What can hang from each mark:
pirug: monedu savoz tovez vime
tamipos: tovez
vime: tovez vakita
savoz: vime
tovez: pirug savoz tamipos vime
monedu: pirug

Known rows, with every way that one mark hangs from another:
vime(tovez(pirug(savoz) tamipos) vakita): [-3.46 -1.57  0.18 -3.39 -1.94 -1.68 -3.71 -2.88  2.50 -1.29  0.44  1.63
  1.69 -0.66 -2.21 -1.07  2.25  2.21 -2.96]
monedu(pirug(savoz vime)): [-1.00 -0.36 -0.51 -1.28 -3.13 -1.13 -1.60 -1.17  0.46 -3.31  0.24  1.15
 -0.93 -2.66 -0.55  1.41  2.47  1.51 -2.16]
tovez(pirug(monedu) savoz(vime(vakita)) tamipos): [-2.73  2.56 -2.49 -4.43  2.91 -2.65 -3.17 -1.17  5.06 -3.40  4.13  2.55
  1.15 -2.59  0.62 -0.60 -1.23  3.27 -3.05]
vime(tovez vakita): [-2.46 -1.28  2.00 -1.55 -3.11 -0.38 -1.08 -2.44  0.13  0.05 -1.94  0.24
 -0.24 -1.56 -2.65 -2.03  0.95  2.35 -1.02]
tovez(pirug savoz tamipos vime(vakita)): [-4.31  0.40 -3.15 -5.32  4.63 -2.48 -2.06  0.52  4.87 -4.21  3.44  3.12
 -0.68 -1.04  0.32 -0.43  1.16  4.19 -3.19]
tamipos(tovez(pirug savoz)): [-3.73  1.18 -0.96 -3.41  2.72 -1.07 -0.09 -0.34  3.67 -4.10 -0.89  2.16
 -1.00  1.44  0.42 -1.53  1.00  1.06 -1.59]
pirug(savoz tovez vime): [ 0.09  1.78  0.87  0.12 -2.85 -0.70 -1.53 -6.43  1.07 -3.83  1.62  0.77
  0.47 -0.45  1.86  1.49  1.73 -0.25 -2.40]
savoz(vime(tovez vakita)): [-1.58  0.19  2.58 -3.53 -2.08  0.40 -0.73 -1.10 -0.40 -2.05 -0.40 -0.71
  0.17 -3.49 -1.98 -2.69 -1.23  0.92 -0.95]
tamipos(tovez): [-2.87  0.65  0.46 -2.68  0.07 -0.39  0.03 -0.14  2.15 -2.08 -2.95  0.69
 -0.10  1.57 -0.23 -1.84  0.17 -0.82 -1.08]
tamipos(tovez(pirug(monedu) savoz(vime(vakita)))): [-4.00  2.86 -1.09 -4.61  1.50 -0.61 -2.24 -1.87  3.59 -4.47  0.69  1.63
  0.12 -1.08  0.06 -1.86 -0.44  2.16 -0.88]
pirug(savoz vime(vakita)): [-1.87  1.17 -0.01 -1.86 -2.82 -0.35 -3.24 -4.31  0.08 -2.96  1.01  1.01
  0.84 -0.84 -0.16  0.87  1.17  1.99 -1.46]
savoz(vime(tovez(tamipos))): [-1.22  0.06  1.85 -3.87 -0.53 -0.57  0.20  0.93  2.14 -2.15  0.41 -0.57
  0.22 -2.02 -1.06 -2.13 -1.26 -0.49 -1.69]
pirug(monedu savoz(vime(vakita)) tovez(tamipos)): [ 0.06  2.88  0.20 -1.82 -3.38 -1.31 -4.85 -7.82  3.26 -1.99  3.06  1.68
  3.52 -3.45  1.57 -0.30 -1.59 -0.59 -2.96]
savoz(vime): [ 0.22  1.37  1.19 -2.91  0.36 -0.03  0.75  1.26  0.11 -3.34  0.21 -0.35
  0.12 -2.16  0.36 -1.41 -1.78 -0.70 -1.78]
monedu(pirug(savoz vime(tovez(tamipos) vakita))): [-2.98 -1.50  0.14 -2.38 -4.48 -1.47 -3.36 -2.75  1.36 -1.75  0.22  1.21
 -0.34 -3.36 -2.41  0.23  2.54  2.46 -2.11]
pirug(monedu vime(vakita)): [-2.30  2.43 -1.09 -1.04 -2.66 -1.26 -3.19 -3.07  1.20 -1.63  1.56 -0.21
  0.40 -1.51 -0.42  1.66  1.08  4.43 -0.52]
tovez(pirug(monedu) savoz(vime) tamipos): [-1.86  2.65 -2.64 -4.11  3.60 -2.73 -1.83  0.17  5.81 -3.96  4.37  2.30
  0.62 -1.72  1.40 -0.05 -0.89  2.54 -3.05]
tovez(pirug): [-0.85  0.10 -1.00 -1.77  1.51 -1.55  0.07  1.64  0.98 -3.59  0.19  0.84
  0.20  0.63  0.39  0.63  2.36  1.35 -3.24]
pirug(vime(tovez vakita)): [-3.18 -0.09  1.27 -1.82 -2.83 -0.52 -1.27 -2.20  0.21 -1.63 -0.19 -0.71
 -0.87 -1.06 -2.18 -0.23  1.86  3.40 -0.50]
pirug(savoz(vime(tovez(tamipos)))): [-0.44  0.22  1.38 -3.42 -2.01 -0.14 -1.52 -1.89  2.21 -2.88  0.94  0.77
  1.24 -1.63 -0.17 -1.32 -0.65 -1.07 -1.90]
savoz(vime(vakita)): [-0.83  1.29  1.40 -3.41 -0.49  0.13 -0.89 -0.37 -0.86 -2.57 -0.12 -0.08
  0.81 -3.20 -0.61 -2.13 -2.19  0.27 -1.77]
tamipos(tovez(pirug)): [-3.37  0.61 -0.56 -3.46  1.30 -0.90 -0.55  0.80  2.34 -3.74 -1.77  0.85
  0.28  1.93 -0.13 -1.06  1.90  0.01 -2.02]

Rows:
[-3.99  1.62 -0.82 -1.91 -2.41 -1.94 -3.32 -4.33  4.33 -0.67  2.46  0.72
 -0.49 -1.77 -1.40  0.58  0.84  5.51 -0.13] : pirug(monedu vime(tovez(savoz tamipos) vakita))
[-2.04 -1.38  0.54 -1.21 -3.11 -1.29 -0.03  0.47  0.56 -2.22 -0.74 -0.23
 -2.36 -2.81 -2.17  0.54  2.99  2.63 -1.41] : monedu(pirug(vime(tovez)))
[-0.75  1.42  0.22 -0.89 -1.94 -1.84 -2.38 -5.96  3.04 -2.99  2.30  1.31
  1.38  0.05  1.84  1.33  1.21 -0.78 -3.31] : pirug(savoz tovez(tamipos) vime)
[-3.36 -0.61 -0.62 -2.99 -2.84 -1.89 -4.82 -3.83  3.45 -0.94  1.39  1.57
  2.09 -1.09 -1.96 -0.24  2.38  3.27 -2.43] : vime(tovez(pirug(monedu savoz) tamipos) vakita)
[ 0.78  1.70  2.14 -1.52 -2.84  0.19 -2.28 -6.76 -0.21 -3.35  0.97  1.25
  1.95 -3.28  1.29 -1.37 -1.19 -1.73 -2.82] : pirug(savoz(vime(vakita)) tovez)
[-1.12  1.83  0.67 -2.84  1.38 -0.33 -0.01 -1.63  1.13 -2.76  0.67  1.68
 -0.93 -3.14  0.26 -2.40 -2.81  1.57 -1.35] : tovez(savoz(vime(vakita)))
[-4.50  1.49 -2.12 -5.04 -0.40 -0.19 -4.10 -2.13  3.22 -4.99  0.84  1.52
  1.02  0.16 -0.13 -0.16  2.66  2.47 -1.00] : tamipos(tovez(pirug(monedu savoz) vime(vakita)))
[-0.71  3.18 -0.20 -1.25 -0.28 -2.19 -2.29 -6.09  4.58 -1.34  2.77  2.01
  1.02 -3.43  1.65 -0.97 -2.39  1.19 -2.51] : pirug(monedu tovez(savoz(vime(vakita)) tamipos))
[-2.04  1.46 -0.18 -0.66 -3.41 -1.05 -1.32 -2.15  2.63 -1.87  1.49 -1.12
 -0.95 -0.77 -0.88  1.80  2.40  4.19  0.30] : pirug(monedu vime(tovez))
[-4.39  2.06 -2.57 -4.55  2.67 -0.85 -1.10 -0.20  5.18 -5.34  1.31  1.86
 -1.45  0.50  0.79 -0.35  1.93  3.19 -0.53] : tamipos(tovez(pirug(monedu) savoz vime))
[ 0.47  2.79 -0.25  1.38 -0.92 -1.78 -0.36 -5.94  3.60 -1.49  1.38  1.94
 -0.61 -1.80  2.31  0.36 -0.27  1.80 -1.76] : pirug(monedu tovez(savoz))
[-0.54 -0.80  0.21 -1.26 -3.36 -0.84 -2.05 -4.01  0.34 -3.11  0.14  2.00
 -0.54 -4.41 -0.09 -0.01  2.15  0.77 -3.00] : monedu(pirug(savoz tovez(vime(vakita))))
[-0.06  2.15 -1.57 -2.72 -0.63 -0.83 -2.77 -1.29  2.00 -5.06  2.99  1.06
  1.83 -1.43  1.23  1.36  1.46  1.53 -2.52] : tovez(pirug(monedu savoz(vime)))
[-2.61  0.53 -2.02 -3.93  3.87 -2.01  0.31  1.04  5.60 -2.84  2.21  2.63
 -1.80 -0.54  1.16 -0.72 -0.54  2.17 -2.08] : tovez(savoz tamipos vime)
[-0.20  0.99 -0.53 -3.22  0.56 -0.53 -1.42 -0.08  0.82 -5.43  1.81  1.07
  1.33 -0.86  0.94  0.32  1.34  0.13 -3.20] : tovez(pirug(savoz(vime)))
[-0.14  2.16 -0.60 -0.77 -3.72 -0.47 -3.94 -7.75  2.32 -2.98  2.54  1.73
  1.32 -2.70  1.72  1.14  1.38  1.76 -1.61] : pirug(monedu savoz tovez(vime(vakita)))
[-1.16  0.01  0.57 -1.69 -0.74 -2.20 -1.01 -2.93  2.00 -1.68  0.31  2.27
 -0.75 -5.15 -0.23 -1.76 -0.90  0.37 -3.63] : monedu(pirug(tovez(savoz(vime(vakita)) tamipos)))
[-1.17  2.08 -2.52 -1.22  2.11 -2.09 -0.74 -1.09  3.85 -3.60  2.33  2.43
 -0.92 -0.58  1.38  1.09  1.39  4.04 -2.11] : tovez(pirug(monedu) savoz)
[-0.71  2.69 -1.46 -0.75 -3.43 -0.85 -3.29 -4.17  2.49 -3.23  2.70  0.66
  0.82 -0.50  1.14  2.86  1.76  2.73 -0.63] : pirug(monedu savoz vime)
[-3.40  2.15 -0.92 -4.50 -0.98 -0.19 -3.90 -2.58  2.51 -4.44  0.32  1.20
  1.98 -0.34 -0.05 -0.92  0.90  0.79 -1.40] : tamipos(tovez(pirug(monedu savoz(vime(vakita)))))
[-0.48  0.10  0.43 -1.41 -0.18 -2.29  0.07 -1.86  2.61 -2.14  0.41  2.09
 -1.08 -4.43  0.37 -1.33 -0.68 -0.25 -3.67] : monedu(pirug(tovez(savoz(vime) tamipos)))
[-2.20  1.69 -3.40 -2.42  3.31 -3.50 -1.78 -0.51  6.36 -2.54  3.15  3.08
  0.27  0.05  1.35  0.88  0.72  3.32 -3.28] : tovez(pirug(monedu) savoz tamipos)
[-4.14  1.95 -0.32 -5.03  2.51 -0.38 -1.12 -0.91  2.65 -4.78 -0.20  1.71
 -0.28 -0.62 -0.14 -2.67 -0.53  1.07 -1.42] : tamipos(tovez(pirug savoz(vime(vakita))))
[-2.98 -1.37  0.95 -2.30 -1.86 -0.90 -1.67 -1.54  0.29 -1.57 -0.78  0.40
  0.06 -1.15 -2.54 -1.20  2.65  3.22 -1.93] : vime(tovez(pirug) vakita)
[-4.20  1.54 -4.14 -4.87  3.49 -2.76 -3.43 -0.72  6.06 -3.75  4.57  3.07
 -0.19 -1.60  0.63  0.58  1.30  5.55 -2.50] : tovez(pirug(monedu) savoz tamipos vime(vakita))
[-5.04  2.68 -1.88 -3.50  1.08 -1.23 -2.57 -2.59  4.02 -4.16  0.87  1.64
 -0.57  0.46 -0.08 -0.22  1.55  3.74 -0.63] : tamipos(tovez(pirug(monedu vime(vakita)) savoz))
[-0.24  2.67 -1.02 -0.21 -0.05 -1.31 -0.30 -4.86  4.10 -3.05  2.68  1.69
 -1.51 -2.31  2.42  0.75  0.51  2.81 -1.19] : pirug(monedu tovez(savoz vime))
